Each row was made from one small tree. The marks that hang from a mark follow it in brackets, in the order of their numbers. Every link used is in the known rows. Write each row's tree.
(in the rows, 128 means zero)
Known rows:
q579[q633[q97] q639]: [ 95 111 108 154 150  95  95 136 139 130 134 139 139 145 157 115 109 116
 117  97 123  87  92 164 172 127 132  83  99 124 161 138 131 106 146 117
 103  72 173 142 186 153 102 135 123 142 125 131]
q639[q641 q893]: [142 129 162 182 120 101 161 139  87 138 116  96 120 114 113 138 110 125
 123 173 164  95 130 132 140 172 123 147 131 111 140 138 144 128 144 148
  96 136 122 123 112 120 169 126 113 123  99 122]
q956[q286[q212[q639]] q316]: [117  99  62  98 151 140 142 143 164 104 169 141 175  84 190 153 153  89
 158 123 130 159  90 165 104 102 132  87 126 115 178 142  96 135 120 152
 102 155 143 152 106 139 128 117 115 151 128 153]
q212[q639]: [137 132 118  94 144 130 139 131 119 110 142 119 136 107 147 110 160 110
 151 131 131 145 124 153 111 113 142 124 121 107 128 152 110 128 100 145
 117 136 136 147 128 127 140 153 152 125 112 149]
q639[q97 q579]: [109 143 130 165 158  72 141 155 137 127  95 141 101 107 152 138 123 127
 141 158  99 137 120 167 127 130 168 157 123 105 128 178 117 118 128 142
 110 103 127 158 119 122 116 150  98 123 137 160]
q579[q633 q639 q869[q97 q893]]: [ 60 101  96 149 186 121  63 135 164 152 139 115 186 153 102 141 143  97
  71 149 167  66  94 143 182 124 114  94 104 103 133 143  84 132 148 135
 121  93 132 121 214 126  78 155 142 177 113 165]
q639[q97[q869]]: [120 120 142 155 141 112 139 152 133 114  73 106 118 113 139 105 141 145
 109 164  95 144 139 149 117 130 157 149 112 116 152 160 137 128 132 175
  90 118 159 134 119 126 138 126 109 112 110 164]
q869[q893]: [116 116 124 111 146 139 129 118 148 120 119 114 143 155 123 139 139 127
 122 129 147 102 144 110 146 152 128 125 125 128 116 130 122 119 115 134
 137 127 128 108 146 123 128 146 124 147 109 134]
q286[q97[q869[q579[q639[q641]]]]]: [120 119 132 156 147 129 101 116 113 123  95 122 175 108 134 163 123 140
 120 185 162  79 147 134 141 107 142 133  70 106 133 171 161 119 181 172
 114 173 113 162 170 112 144 132 130 132  98 173]
q633[q97[q869[q893]] q579]: [ 92  95 100 114 166 111  84 151 142 121  78  81 114 140 140 131 128 149
  81 112 112  81 151 125 172 138 141 113 108 148 173 154 145 138 158 173
  94 100 169 121 122 123 189 169 102 128  96 163]
q579[q633[q97]]: [116  96 109 160 151  99  94 156 144 110 118 133  91 138 140 118 110 124
 113  99 104  97 109 152 165 141 145 104 109 143 161 126 150 109 149 120
 109  66 179 134 146 133 121 142 122 133 109 132]
q286[q97[q639[q641] q869[q579 q893]] q212]: [117 106 109 152 167 169 121 114 149 117  76  88 156 115 142 191 107 135
 101 173 181  86 134 127 149 110 162 123  85 112 152 203 188  97 122 205
 108 174 123 171 164 122 132 158 113 192  83 197]
q286[q97 q212]: [104 131 105 141 118 135 122 111 160 102 126 170 109  95 145 162 105 153
 147 137 148 108 123 164 127  95 142 116 123 127 127 165 122 119 122 156
 104 157 119 147 168 145 114 108 106 155 146 132]
q212[q286[q97[q869] q641] q639[q893]]: [165 121 166 135 110 101 139 138 132 101 130 113 130  59 136 145 139  98
 111 161 178 146 159 172 120 135 165 150  85  73 166 185  97 169 113 180
  22 205 134 142 147 142 213 172 125 115  82 153]
q118[q97]: [121 131 131 133 119 112 132 133 125 122 106 143 126 133 115 103 131 115
 138 133 131 139 135 113 128 134 152 131 106 114 143 121 118 137 138 126
 111  82 117 136 131 145 123 138 119 126 115 132]
q97[q639 q869]: [152 130 131 131 119 165 144 126 124 136 112  82 121 114 154 109 126 121
 102 127 122 189  91 132 117  92 150 139 101 113 167 167 149 128 104 151
 102 134 147 137 128 126 131 145 128 132 109 160]
q633[q97[q286 q639]]: [124 103 125 129 130 118 153 137 135  95  99  90 122  93 160 135 102 120
 125  71 106 162  87 140 136 146 143 127  93 155 168 162 164 119 106 118
  98  83 167 175 138 151 118 173 140 123 127 132]
q956[q286[q212] q316]: [101 107  74 133 135 139 127 134 171 125 147 145 163 105 175 179 125 114
 138 115 131 140  94 138 127 119 118  94 129 136 170 119 118 139 147 132
 123 142 129 130 100 142 114  89  85 156 132 134]
q579[q639 q869]: [ 93 131 121 121 158 113 110 111 131 139 143 142 178 106 129 115 111 113
 108 145 140 122 117 152 128 112 109 107 118 112 135 151 105 126 133 123
 108 137 101 128 184 127 101 120 167 140 163 148]
q956[q286]: [138 128 120 127 144 114 123 134 155 127 130 145 145 124 145 155 145 106
 119 117 129 137 114 101 136 127 113 127 128 136 138 133 125 163 132 127
 119 148 129 125 106 132 115 118 125 115 134 122]
q97[q286[q641] q869[q579[q639] q893]]: [130 109 144  94 138 152  88 117 154 115  93  46 206 147 141 171 143 116
  88 137 159  80 166 108 170 151 103 128  70 120 129 157 139 135 137 139
 115 178  89 162 175 156 179 140 133 149  97 169]
q118[q97[q639[q641]]]: [145 137 146 164 125 115 173 133 108 146  88 126 135 114 120 103 112 100
 127 156 161 151 118 118 127 132 164 147  87 105 170 154 174 105 118 145
 115  64 139 180 118 138 105 162 132 137  98 144]
q579[q639[q97[q286] q212] q869]: [ 75 120 108 144 180  84 129 124 124  97  97 133 149  88 145 147 131 121
 109 154  91 109 121 171  83 157 127 120 100 133 141 174 129  97 116 148
  60 111 106 154 178 168  73 123 153  96 175 163]
q286[q212[q639[q579 q893]]]: [129 163 107 146 127 102 155 134  98 125 170  88 103  80 189 149 133  94
 146 145 142 144  80 197 123 102 170 118 139  92 150 215  86 148 109 170
  64 161 107 149 135 145 180 145  99 155 117 162]
q869[q97[q639[q212]] q579]: [ 76 118  95 172 139 152 118 118 110 139 110  99 128 134 144 184 116 118
  96 110 122 118 133 163 113 123 156 128 107 103 144 149 147 115 125 142
 127 115 145 132 110 132 114 177 112 155 109 177]
q639[q212 q579 q641 q893]: [127 157 141 212 117  71 176 128  52 138 117  98  67 101 149 160 100 106
 119 175 130 105 128 168 107 174 150 153 124  94 142 184 149 111 140 164
  70 150 107 140  99 127 166 128  78 112 112 142]
q641[q286 q639[q97 q212]]: [ 71 120 115 142 167 106 187 120 104 108  60 132 113 126 132 146 121 153
 135 132  66 126 128 175  98 144 166 152  90 125  92 199 132 118 102 124
  75 113 171 189 149 159 106 111 111 116 167 160]
q579[q639[q893] q869]: [ 91 132 126 146 141 107 123 115 100 139 153 112 162  99 130 137 108 103
 105 150 160 113  99 163 149 136 103 110 134  96 133 151  96 145 144 133
  77 151 100 108 189 133 135 135 142 137 150 137]
q633[q97[q639] q579[q869[q893]]]: [ 63  86  76 112 211 104  97 142 158 132  90 105 126 113 131 149  94 127
  82  96 137  94 119 138 174 140 127  98 120 136 174 170 152 115 125 155
 114  84 164 144 162 116 127 213 151 160 139 172]
q97[q286[q212[q639]] q869]: [153 140 110  93 133 159 118 133 134  92 127  64 144  84 167 125 177 111
 124 143 109 172  92 158  86  85 146 116  89 142 177 201 132 142  93 185
  58 145 113 174 129 163 166 123 138 123 110 169]
q641[q286]: [116 115 131 113 124 124 135 113 128 120 104 101 132 145 129 155 121 134
 130 101 118 131 125 128 127 125 119 131 104 123 102 151 131 172 127 113
 109 129 119 153 127 133 129 124 143 140 142 128]
q118[q97[q639[q893] q869]]: [147 138 154 160  95 138 160 129  88 144 106  65 108 113 141 102 120  98
 107 140 145 192  87 128 143 116 171 145  93  94 179 164 122 158 134 162
  49  97 135 113 132 148 170 160  94 132  88 157]
q97[q286 q639]: [149 127 127 117 127 141 151 129 134 124 135  93 142 106 146 153 124 106
 134 100 128 173  85 121 125 126 133 140 100 148 139 161 155 129  89 117
 118 103 125 163 136 152 121 156 147 126 134 133]
q97[q639[q212 q579[q633 q869] q641 q893]]: [117 141 120 231 164  77 130 146  74 160 131  80  66  87 140 163  83  76
  85 181 138 129  68 174 131 154 146 139 113  96 176 208 173  83 124 162
  62 109 121 147 145 129 115 148 110 132 118 170]

Which tree is each row?
[107 137 157 174 100 121 180 125  82 131 116 117  94 100 131 133  97 130
 116 150 137 117 150 180 134 163 128 146 122  99 130 169 122 118 106 132
  64 173 145 158 166 167 174 110  90 131 133 120]
q286[q641[q639[q212 q893]]]
[108 121 109 179 120 116  87 146 119 119 133  48 115 109 187 146 122 117
  96 109 118 114  49 183 164 129 139  82  78 142 199 189 133 139 152 160
  15  98 150 135 188 189 166 106  93 140 102 153]
q579[q633[q97[q286[q212] q869]] q639[q893]]
[117 116 106 122 133 181 137  95 166 118  97 115 131 108 163 163 113 132
 101 140 178 132  95 144 138  87 159 118  96 119 150 198 145 122  89 192
  87 157 139 137 179 139 116 143 100 185 106 174]
q286[q97[q639 q869[q893]] q212]
[154 132 130 126 168  90 140 143 116 126 142 126 173  87 113 126 171  82
 121 162 142 133 141 130  95 162 166 128  99 104 168 155 139 110 103 150
  92 140 135 170  90 125 143 167 183 114  90 151]
q212[q286 q639[q641]]
[133 127 161 212 136  80 171 161  75  99  47  65  80  94 138 149 144 138
  95 205 101 114 141 157  79 205 152 170  93 126 168 185 178 110 131 199
  17 123 137 157  94 154 175 119  86  74  93 154]
q639[q97[q286 q869] q212 q641 q893]
[ 82 108 143 200 191  51 127 154 107 142  93  96 146 123 108 160 105 112
 100 182 141  74  89 174 168 157 116 138  94  82 124 186 138 127 157 149
  40 103 132 169 197 140 113 128 143 134 137 151]
q579[q633 q639[q97 q641[q286] q893] q869]
[108 103 115 172 170 133  62 129 142 106  73  81 114 133 129 203 118 140
 109 165 133  72 121 144 157  93 151 117  58 129 133 197 191 135 171 168
  82 156 116 195 155 144 146 106 116 167  92 197]
q639[q641[q286[q97[q869[q579[q633]]] q212]]]
[126  97 110 150  98 135 123 133 200 106 103 161 148  66 169 181  94 122
 123 147 161 134 136 157 131  91 125 124  97 115 186 156 120 161 148 168
  77 193 138 159 136 146 142  83  74 156 110 150]
q956[q286[q97[q869] q212 q641] q316]
[101  97  75 135 135 125 125 134 188 100 143 184 152  79 172 198 105 124
 154 124 153 130 101 149 133 101 133 102 127 132 150 134 112 148 152 136
 113 154 129 136 131 142 101  98  82 151 140 135]
q956[q286[q97 q212] q316]
[ 99 140 114 228 157  55 138 161  95 135 123 108  33 124 162 171 115 117
 111 163 100  98 103 196 142 157 175 145 132 108 137 183 122 100 141 163
  52  95 140 122 139 153 133 137  48 110 128 153]
q639[q97 q212 q579[q633] q893]
[135 162 142 149 100  96 160 130 113 124 146  92  97  79 189 146 109  90
 142 151 158 127 118 211 143 110 148 135 138  71 156 212  88 141  95 172
  57 187 105 177 146 153 196 143  95 165 112 146]
q286[q212[q639[q579 q893]] q641]
[ 84 132 134 162 138 125 180 141  97 119  62  65 120 104 158 147 119 145
 121 164  99 155  90 182 127 111 172 130  98  95 132 232 108 158 126 170
  23 141 154 175 162 171 170  98  78 148 134 182]
q641[q286[q212] q639[q97[q869] q893]]
[ 91 103  91 116 156 176  79 107 155  89  98  98 145 132 142 189 129 153
 110 155 160  72 155 119 144 107 157 106 106 129 135 172 138 122 145 183
 113 184 109 119 166 135 145 133 100 178 103 200]
q286[q97[q869[q579 q893]] q212]
[ 89 146 104 162 188  68 117 153 135 144  90 122 164  97 154 184 129 142
 139 177 125  68 117 175 136 120 141 116  95 148 153 198 160  96 151 186
  76  88 131 234 137 186 134 114 139 122 155 141]
q633[q579[q639[q97[q286[q212]] q641]]]
[145 136 147 201 101 133 184 117  58 150  94  62  89  97 150 127 112 118
  81 171 140 143 114 156  93 150 153 151  94 101 180 187 185 108 116 193
  42 151 146 128 108 121 162 130  98 117  86 152]
q97[q639[q212 q641 q893] q869]
[133  92 134 128 117 111 140 147 177 128 118 152 163 108 147 162 112 107
 132 115 154 137 141 128 151 146  94 128 118 118 153  97 115 145 146 109
 130 150 141 153 107 130 135 112  98 136 114 113]
q956[q286[q641] q316]
[ 69 123 115 185 187  77 146 123 101 127  78 159 147  89 129 123 116 134
 104 214 119  74 156 183  81 163 134 130 114  99 154 169 155  62 123 177
  77 115 129 163 157 134  74 115 158 115 149 165]
q579[q639[q97 q212 q641] q869]
[116 121 163 148 150 100 166 156 145 129  71 161 133  92 126 113 102 145
 136 170 117 122 157 167 159 140 148 165 116 105 120 175 123 102 104 128
 114 123 174 220 178 155 127 126 117 128 137 147]
q286[q641[q639[q97]]]
[118 136 132 182 120  81 175 139 102 130 119  81  73  88 195 149  72 101
 122  93 129 154  71 177 152 142 160 140 120  95 169 191 122 143 128 132
  81 108 164 141 135 124 154 194  84 148 121 153]
q633[q97[q639[q579 q893]]]
[ 94 102 116  98 129 159 124  89 164  85  73  98 133 132 144 183 113 151
 106 130 150 102 123 138 130  98 143 120  81 123 117 201 123 169 115 166
  64 174 109 146 176 142 137 119 103 177 125 166]
q641[q286[q97[q869[q893]] q212]]
[105 113 118 145 178 129 100 149 151 139  93 108 162 168 147 123 160 118
  87 163 137  85 103 146 164 126 153 123  93 109 137 164 117  99 135 167
  88  93 163 130 198 143 108 139 100 140 102 168]
q579[q633 q639[q97[q869[q893]]]]
[124 100 117 176 158 127 134 140  95  90  49  48 107  96 160 162 119 130
  78 124  84 121 138 136  91 181 158 132  59 143 199 180 233  90 129 165
  78 117 149 185  98 145 151 156 133 119  88 189]
q633[q97[q286 q639[q212 q641] q869[q579]]]
[ 88 116 119 179 123  89 120  97 121 113 138 144 150 104 136 229  95 114
 111 135 178  53 180 178 143 172 147 116  92  90 124 157 116 128 150 142
  59 207  96 135 168 178 160 157 115 129 125 148]
q869[q579[q639[q212[q286[q97 q641]] q893]]]
[122 136 145 202 111  97 165 124  61 128 108 107  89 115 124 152 115 132
 113 170 142  82 150 147 105 185 127 138 125 118 143 147 160 111 126 167
  68 147 118 123 106 128 160 115  93 109 104 119]
q639[q212 q641 q893]
[132 121 148 195 193  78 113 174 141 137  64  90 103 137 132 132 152 107
  85 216 125  91 121 126 159 154 176 165  89 117 152 195 157  93 147 183
  95  89 149 170 132 104 129 150  80 133  72 189]
q639[q97[q869[q893]] q579[q633] q641]
[158  89 149 162 123 122 112 157 159 113  71  62  95  92 151 125 101 113
  82  97 113 150  92 143 168 135 133 132  58 138 201 175 187 117 107 138
  71  81 177 198 161 162 144 149 124 137  84 147]
q579[q633[q97[q286[q641] q639 q869]]]
[ 93 110 104 106 156 168  94 104 110 106 106  55 179 161 154 175 167 118
  80 127 121  86 147 118 117 156 132 111  70 144 132 163 151 120 132 152
 100 157  86 113 154 165 155 139 119 130 111 178]
q97[q286 q869[q579[q639[q212]] q893]]
[102 115 127 164 196  56  95 166 113 136 116  82 130  96 118 144 143  82
 102 167 125 126  87 178 133 112 145 145  72  82 135 216 117 159 138 144
  84  89 127 212 142  96 117 172 162 149 107 191]
q212[q639[q579[q633 q869[q97]] q641[q286]]]
[123 143 166 191  91 102 166 117  85 127  97 124  63  63 159 148  86 129
 115 181 132 142 141 200 125 119 163 180  85  92 127 233 112 149 128 157
  40 202 136 181 182 144 196 112  46 119 129 161]
q286[q97[q869] q641[q639[q212 q579 q893]]]
[138  99 142 125 124 116 116 146 136  86  74  75 116  94 153 113 134 138
 100 107  82 147 114 130 118 150 140 131  79 160 179 156 157 145 143 139
  76 101 154 152 121 147 161 133 121 111 105 157]
q633[q97[q286 q869]]
